What can hang from each mark:
q917: q781 q946
q902: q290
q781: q290 q917
q290: q218 q707 q781 q946
q218: q222 q290 q707 q917
q707: q290 q946
q222: q707
q946: q290 q707 q917

Known rows, with every way that one mark hangs from another:
q707(q290): [  7   0  -6  25 -20   5   1  16  11 -20  -7  14 -17   4  -4 -22  21  -7
  18   3 -11 -25  10]
q218(q222 q290(q707) q917): [ 16  16  -1  27 -24   8  -1   8  10  -9  -1  -1 -10   3  -5 -15  16   6
  14  -3 -26 -12  15]
q290(q218(q222) q707 q946(q917)): [ -2   6  12  33 -11  13  15   7  14  -3   4  -2 -14  -2 -23 -13   8   0
   6 -12 -25  -4  12]
q917(q946): [ -2  10  -4  34  -9   1   3  17  15 -13   3  10  -6   2 -14 -32  23  -2
  26   3  -5 -21  17]
q946(q290(q218(q222) q707 q781(q917))): [ 17  -4   0  39 -14  10  20   4   2  -3   6  -4 -13  -4 -23   8  18   0
  10  -5 -21 -15   9]
q917(q781(q290(q218(q222) q707 q946))): [ 19   1  15  40  -4   9  19   1  15   2  22 -10  -7   2 -27 -10  12 -14
   3 -11 -22 -13  11]
q917(q781(q290(q218(q222))) q946(q707)): [ 15  14  -3  38  -5   5  20   6  11  -4  13 -11   6  -2 -31 -14  22 -14
  11  -2 -14 -12  17]
q290(q946): [  2   5   2  31 -10   5   2  16  14 -10   3   7 -13  11 -12 -26  16  -2
  20  -4 -14 -22  15]
q946(q707 q917(q781)): [  1  16 -18  33 -14   4  16  21   9  -5  -7   6   1  -6  -8 -21  17   3
  18   4 -11 -25  10]
q222(q707(q290(q218 q946(q917)))): [  0   6  11  38 -19  20  14  16  17 -11 -11   6 -11   5 -15 -21  18 -16
   5 -10 -16 -17  -5]
q917(q946(q290(q218(q222) q781) q707)): [ 13   6  -6  28  -6  15  25   5   0  -7   5  -9  -5  -6 -31  -2  22 -10
  11  -4 -16 -15  15]
q290(q218(q222 q917) q707 q781 q946): [ 13  -1  16  38  -7  17  14   8  -2   1  13  -8  -6   1 -21  -6  11  -1
   7 -13 -24 -21  13]
q222(q707(q946(q290(q781)))): [ 10   7   1  36 -12  19  15  14  13  -1  -9   8   0   3 -10 -16  22 -15
  12  -3  -7 -33   0]
q946(q290(q707 q781) q917): [  6   3  -7  30 -16  16  17  14   6  -2  -7   6 -16 -10  -6  -5  21  -1
  16  -2 -17 -24  -1]
q707(q290 q946): [  8   6   4  27 -15  14   4  15  13 -11 -12  11 -10   6  -3 -23  17 -11
  16   0  -8 -28   6]
q707(q290(q218) q946(q917)): [ -2   6  10  35 -18  18  12  18  12 -10 -18   7  -9   2  -4 -17  13 -10
  14  -4  -9 -22   3]
q902(q290(q707 q946(q917))): [  6   8  10  29  -6  14   7   5  18   6  -3   0 -21  -3  -9 -24  21  -6
  14 -11 -18 -14   9]
q781(q917(q946(q290 q707))): [  9  28 -17  36 -11   9  19  10   7   1 -10   1   1   2 -19 -14  32   0
  23   0 -13 -13   4]
q946(q917(q781(q290(q218 q707)))): [  5   4   3  46 -12   5  19  16  18   1   5   1  -5  -8 -11 -15  16 -11
  12  -5 -13 -16   4]
q707(q290(q218) q946): [  4  -1  12  33 -14  13  10  15  13 -12  -7   8 -10   5  -8 -20  14 -17
  13  -5  -7 -23   9]
q218(q290 q707 q917): [ 11  18  -6  30 -24   5 -13  18   6  -9  -7  -7  -1  10   7 -28  15  -1
  21  -7 -20 -25   6]
q707(q946(q290(q218(q222)))): [  7   8   3  31 -11  11  15   8  12 -11  -4   0  -5   5 -19  -8  11  -5
  11  -5 -14 -14  17]
q902(q290(q218(q222 q707 q917) q946)): [ 17   8  11  32  -5  10  -5   2   2   0   4 -23  -1   7 -15 -21  14  -7
   9 -21 -24 -17  19]
q917(q781(q290(q218 q707(q946)))): [ 11   3  16  46  -4   8  20  11  20   9  11   1   1  -3 -14 -20  12 -22
   9  -9  -8 -20   7]

Rows:
[ 15  -3  -2  25 -20   7 -10  15   7 -10   3  -9 -15   7   1 -23  13 -11
  19  -4 -16 -32   7]
q218(q290(q781) q707)
[ 17  -8  16  29  -3  13  -2   2   6   2   5 -20  -6   0 -15 -17  10 -18
   9 -15 -13 -27  21]
q902(q290(q218(q222 q707(q946)) q781))
[ 18  15  -3  32  -6   9  16  11  12   5   6  -5  -2   8 -16 -19  21 -13
  13  -4 -17 -23   6]
q917(q781(q290(q946(q707))))
[ 14  -3  21  41  -2  17  12   9   5  12   1  -5  -4  -6  -7 -17  18 -15
  14 -15  -8 -28  14]
q902(q290(q218(q917) q707(q946) q781))
[  7  22  -2  22 -21  17   8  14  14  -3 -14  -5 -16  11  -5 -20  16  -2
  17  -5 -25 -13   4]
q218(q290(q946(q707 q917)))
[ 14   5  -5  24 -11  17  14  12   1  -7  -3   2 -10  -4 -14 -17  28 -16
  17   1 -11 -29   4]
q917(q946(q707(q290(q781))))
[ 16  15  10  37 -11  12  -4   7   3  -1   3 -22   5  13 -15 -15  13  -6
   8 -20 -29 -14   8]
q781(q290(q218(q222 q707 q917) q946))
[  3  17   1  39  -9   6  -1  11   1  -8   5 -12  13   1 -19 -25  14   0
  15 -11 -17 -17  16]
q290(q218(q222 q707 q917(q946)))
[  3  12  10  31  -7  14   7   9  21   9 -12   4 -12  -7  -3 -26  19  -8
  16  -8 -11 -17  11]
q902(q290(q707(q946(q917))))
[  8   8  -3  43  -2   5  18  10   6  -5  14  -9   9  -4 -20 -23  16 -18
  15  -8  -6 -28   4]
q917(q781 q946(q290(q218(q707))))
[ 15  16   1  29 -15  20   7   8   3  -4  -8 -11   7   0  -5 -16   8  -4
   8   0 -16 -35  -2]
q218(q222 q707(q290 q946(q917(q781))))
[  9   0   6  32 -13   2   5   6  20  -6   8   1 -15  -3 -21 -13  16 -11
   6 -10 -23   0  17]
q781(q290(q218(q222) q707))
[ 20  17   3  24 -16  19  -5   6  -4  -8  -5 -13   0  11  -8 -16  14  -1
   7 -12 -29 -26   1]
q218(q222 q707(q290(q946)) q917)
[ 12 -16   6  31  -6   3  -5  10   7  -4   8 -11 -14  -3  -9 -24  16 -21
  15 -14  -9 -29  18]
q902(q290(q218(q707) q781))
[  6  10  -2  33 -15  22  16  17   4  -3 -16   2  -6   2  -2  -6  18  -1
  21   2  -9 -34   1]
q707(q946(q290(q781) q917))
[  0   8  11  35  -7  12  -1  12  16   5 -12 -11  -3  -2  -4 -30  12 -15
  14 -16 -10 -20  11]
q902(q290(q218(q707(q946(q917)))))
[ 11   7  15  47  -9   9  12   8  18   9   7  -4 -12   9 -19 -13  20 -11
  13 -15 -21  -6   2]
q781(q290(q218 q707 q946) q917)
[ 14  13  10  48 -16  10   7   6  20  -2   1  -8  -2  17 -28 -11  22  -7
   7 -10 -23  -6   6]
q781(q290(q218(q222(q707)) q946) q917)
[ 10  15   0  46  -5   4   9  11  -2  -6  15 -16  22  -2 -21 -24  12  -1
  14  -6 -12 -28  15]
q290(q218(q222 q707 q917(q781 q946)))
[  5  13  12  43 -18  18  12  19  11  -5 -16   9   8   5  -7 -24  19 -16
   8 -10  -9 -24  -1]
q222(q707(q290(q218(q917)) q946))
[  6  12 -11  36 -13   9  24  13  11  -2  -1   7  -5 -11  -7 -12  18   0
  15   1 -13 -24   0]
q946(q290(q707) q917(q781))
[  0  14  -2  41 -11   9  14  21  12  -3  -6   6   5   2  -3 -23  12   3
  21   6  -3 -35   9]
q707(q946(q917(q781)))
[ 10   2  10  40  -2  10   8   8   9   4   7 -19  -3   1 -12 -26  11 -14
  12 -15 -12 -29   8]
q902(q290(q218(q707) q946(q917(q781))))
[ 18   0  14  39  -2  13  12   1   0   2  13 -12  -5 -11 -22 -13  25  -8
  13 -10 -14 -20  22]
q902(q290(q218(q222 q917(q946)) q707 q781))
